Each row comes from the steps of one walk. Every step used is in the known rows, and no mark comes twice. Write the walk behind each row, first mark first.
(in the rows, 128 means zero)
Known rows:
B/N: [171 111 100 108 155 165 103 155  91 128 117 151 112  80 103 165 125 158
  84  96  96 142 135 149]
C/G/R/N: [106  95 199 120 147  68 120 104 148 120 127 127 147 145 129 129 146  46
 171 152 153 111 150 138]
B/R/G/N: [178 114 112 137  98 127 104 130  85 155 146 100  94 139 131 115 146 163
 154  96 116 145 113  97]
N/R: [107 117  78 129 147 152 139 165 159 133  98 145 138  82 134 125  89 162
  92 154 156 143 107 125]
G/N/R: [151 129 118 140 104 158 163 170 131 118 123 128 122 112 129 134  98 154
 122 140 157 114  79 102]
N/B: [ 95 145  85 190 132 160 176 144 139 119  94 133 121  76 129 134 111 189
  78 151 121 136 148 179]
R/N: [126 105 133 138 163 136 119 127 110 113 118 160 118 139 107 102 137 157
 125 138 140 122 144 201]
B/G/N: [168 131 118 124 150 146 142 155  81 132 151 116 104 127 109 148 116 199
 129  90  90 119 116  96]
B/C/G: [158 120 124 103 210 127  98 110 118 160 101 157 128 111 181 190 134 115
 101  91 110 135 144 112]
C/G/R/N/B: [ 74 124 188 159 116  72 163 113 148  94 109 130 146 137 131 132 142  53
 159 173 130 121 157 147]
U/R/N/G/C: [ 97 166 146 130  96 120  78 115 158 110 143  97  87 172 106  57 135  48
 159 145 148 119 100 190]
N/G/R/C: [ 60 116 103 159 110 119 127 132 181 142 157 116 159 153 124 112 109  40
 144 172 193 128 132 139]
G/N: [169 126 136 159 121 162 149 147 108 139 144 118 106 124 120 142 125 173
 118 109 143  93 111 149]
C/G/N/R: [166 108 150 131 135 123 151 155 151 120 101 127 116 112 187 162 105  78
 144 137 154 121  90  69]
U/G/C: [130 133 114  97 105 126  98  99 167 143 151  82 155 112 115  83 112 144
  88 125 153  99 132  85]
B/C/G/N: [197 133 162 115 170 138 117 119  91 146 125 139 110 148 175 198 141 105
 128  75 111 105 111  91]
B/G/N/R: [153 135 100 107 133 139 153 182 103 114 131 128 123 119 119 138  89 179
 137 118 104 139  78  54]
B/R/N/G/C: [104 170 104 124 126 134  77 170 100 129 131 132 106 154 101  90 143  61
 171 133 112 126 102 119]
N/G: [110 136  67 187 177 153 106 156 139 135  95 126  91  86 141 122  91 113
 103 139 141 154 118 156]
C/G: [143  93 132 143 194 121 115 121 160 151  94 132 121  84 181 161 126 106
 108 126 139 132 157 134]
R/N/B/C: [112 160 114 137 145 147 142 124  71  91 101 184 126 151 106 133 142 170
 107 126  88 138 133 191]
U/B/R/N: [132 131 125 108 126 157  74 121  98 136 109 158 105  98  67  61 157 227
 156 122 106 163 144 158]
B/R: [117 133  80 117 159 167 115 165 105 175 116 143 107  75 111 132 135 194
 118 101 103 144 123 155]
B/N/R/G: [171  84  76  95 114 113  89 139 118 102  98 138 134 102 142 129  99 119
  96 139 118 196 122  71]
B/C: [145 141  92 112 181 163 112 128  98 157 120 160 128 106 124 162 127 190
  77  89 113 128 130 142]
R/N/B/G/C: [102 162 120 125 114 110 152 144  97  81 143 134 152 161  94 107 133 154
 125 148  71 117 159 108]

Which walk is each row?
[181 107 166 154 151 127 140 128 129 138 121 113 105 123 174 172 133  95
 139 108 140 103 125 112] | C/G/N
[124 123 185 153  69 124 174  94 183 120 139 104 109 178 186 128 160  61
 160 142 152 120 127 210] | U/R/C/G/N/B
[150 125 115 106  89 137 136 136 139 110 120 102 117 117 127  86  82 150
 127 130 163 129  59  76] | U/G/N/R
[115 151 120 156 131 123  93 144 133 102 130 124 118 168 115  92 123  49
 138 158 148 109 127 132] | R/N/G/C
[154  98 200 111 101 120 132  86 181 151 159 101 107 184 179 127 166  56
 172 119 175 105 122 196] | U/R/C/G/N
[153 181 118 166 109 179 172 146  71 111 129 142 111 132 123 173 129 184
  96  99  92 108 102 140] | G/N/B/C
[106 129 104 174 174 133  96 144 111 100  95 147  89 136 119  93 110  90
 137 151 141 149 117 189] | R/N/G
[138 105 106  86 114 135 159 164 127 117 156 144 164 182 132 134 106 140
 150 138 138 134 105  71] | B/G/N/R/C
[139 123 136 117  64  93  78  69 192 153 170  55 128 141 136  65 142 121
 114 134 158 125 148 136] | U/R/G/C
[112  68 116 107 159 109 139 130 211 138  99 159 175 137 205 146 115  48
 128 173 185 149 148 109] | N/R/C/G
[138 101 122 121  88 154 172 155 156 121 145 143 157 176 146 125 116 117
 135 157 193 111 103 124] | G/N/R/C
[134 142  97  98 147 126 117 146 129 146 163 111 158 118 109 135 119 171
  98 112  94 108 157  59] | B/G/C
[ 59 157 101 146 113 112 178 152 122 118 138 107 154  89  82 135 104 178
 114 143  83 140 141  91] | N/B/G/R
[152 109 109 137  99  98  96  96 167 144 159  88 160 138 145 102 131 121
  91 145 156 118 172  75] | R/G/C
[ 49 128 102 128  96 110 185 134 150 122 164 126 193 148 102 129 123 142
 126 164 118 135 162 117] | N/B/G/R/C
[ 91 157 143 137 136 104 155 110 135 132 114 134 157 102 152 189 129  82
 112 127 103 129 139  89] | N/B/C/G/R
[145 152 140 160 120 146 168 161  97 134 100 122  88 100 166 172 147 113
 159 107  80 136 107 111] | C/G/N/B/R
[158 125 117 210  70 121 162 114 115  98 128  89 108 139 151 116 120 156
 112 144 131 138 135 122] | R/G/N/B
[ 80 156 131 116 127 118 138 118 107  86 116 129  88 143  87  75 137 184
 144 127  66 167 124 223] | U/R/N/B/G
[168  81 171 136 133 121 148 112 155 143 146 131 141 183 189 163 152  60
 153 128 175  95 149 138] | R/C/G/N
[ 93 121 129 104 101 105 112  95 162 145 147  82 153  90  91  83 103 143
 114 132 165 119 120 108] | U/G/R
[121 128 119 106 159 144 103 154  79 141 115 167 106 127  88 101 157 166
 157 115 105 141 126 186] | B/R/N
[ 80  97 132 122  98 121 149 116 181 156 176 125 190 151 108 121 137 107
 125 162 196  97 159 156] | G/R/C
[177 136 121 135 114 158 113 124 101 128 148 105 106  97  85 108 113 252
 128  96  90 143 140  72] | U/B/G/N
[121  87 121  93 173 125 114 129 155 184 121 158 145 136 181 151 165  83
 153 121 138 149 158 141] | B/R/C/G
[109 105 162 133 147  88 130 118 176 157 129 107 149  94 148 157 125  73
 132 141 155 114 146 100] | C/G/R
[124 169 107 128  74 155 150 143  85 123 119  99  89 107 105  95 127 184
 140 100  92 139  76 118] | U/G/N/B/R
[ 72 163 146  94  88  96 124  82  96  87 129 135 158 160  71  86 128 131
 132 133 112 132 114 132] | U/G/R/N/B/C
[109 156 179 107 144 110 114  80 121 103  89 153  90 156 156 123 165  96
 144 114  88 151 123 219] | U/R/N/B/C/G
[121 122 190  84 162  75  99  93 105 129 133 154 154 171 129 159 158  55
 160 118 124 111 138 114] | B/C/G/R/N
[121 131 153  97 163 100 110 105 134 166 134 132 158 115 145 187 133  76
 122 103 126 115 134  77] | B/C/G/R
[209 135 168 122 137 147  93  88 112 142 122 131 109 112 151 158 141 163
 127  81 111 125 134  69] | U/B/C/G/N
[ 89 119 166 127 118 104 128 122 125 119 152 132 150 146  74 100 138 124
 149 152 160 102 137 170] | G/R/N
[182 117 104 113 119 175  82 119 109 125 114 147 113  49  83 123 125 213
  85 108  99 166 156 129] | U/B/N
[ 78 170 148 132 101 118 154 118  89  95 135 159 157 158  76 133 140 135
 130 138 105 116 128 158] | G/R/N/B/C
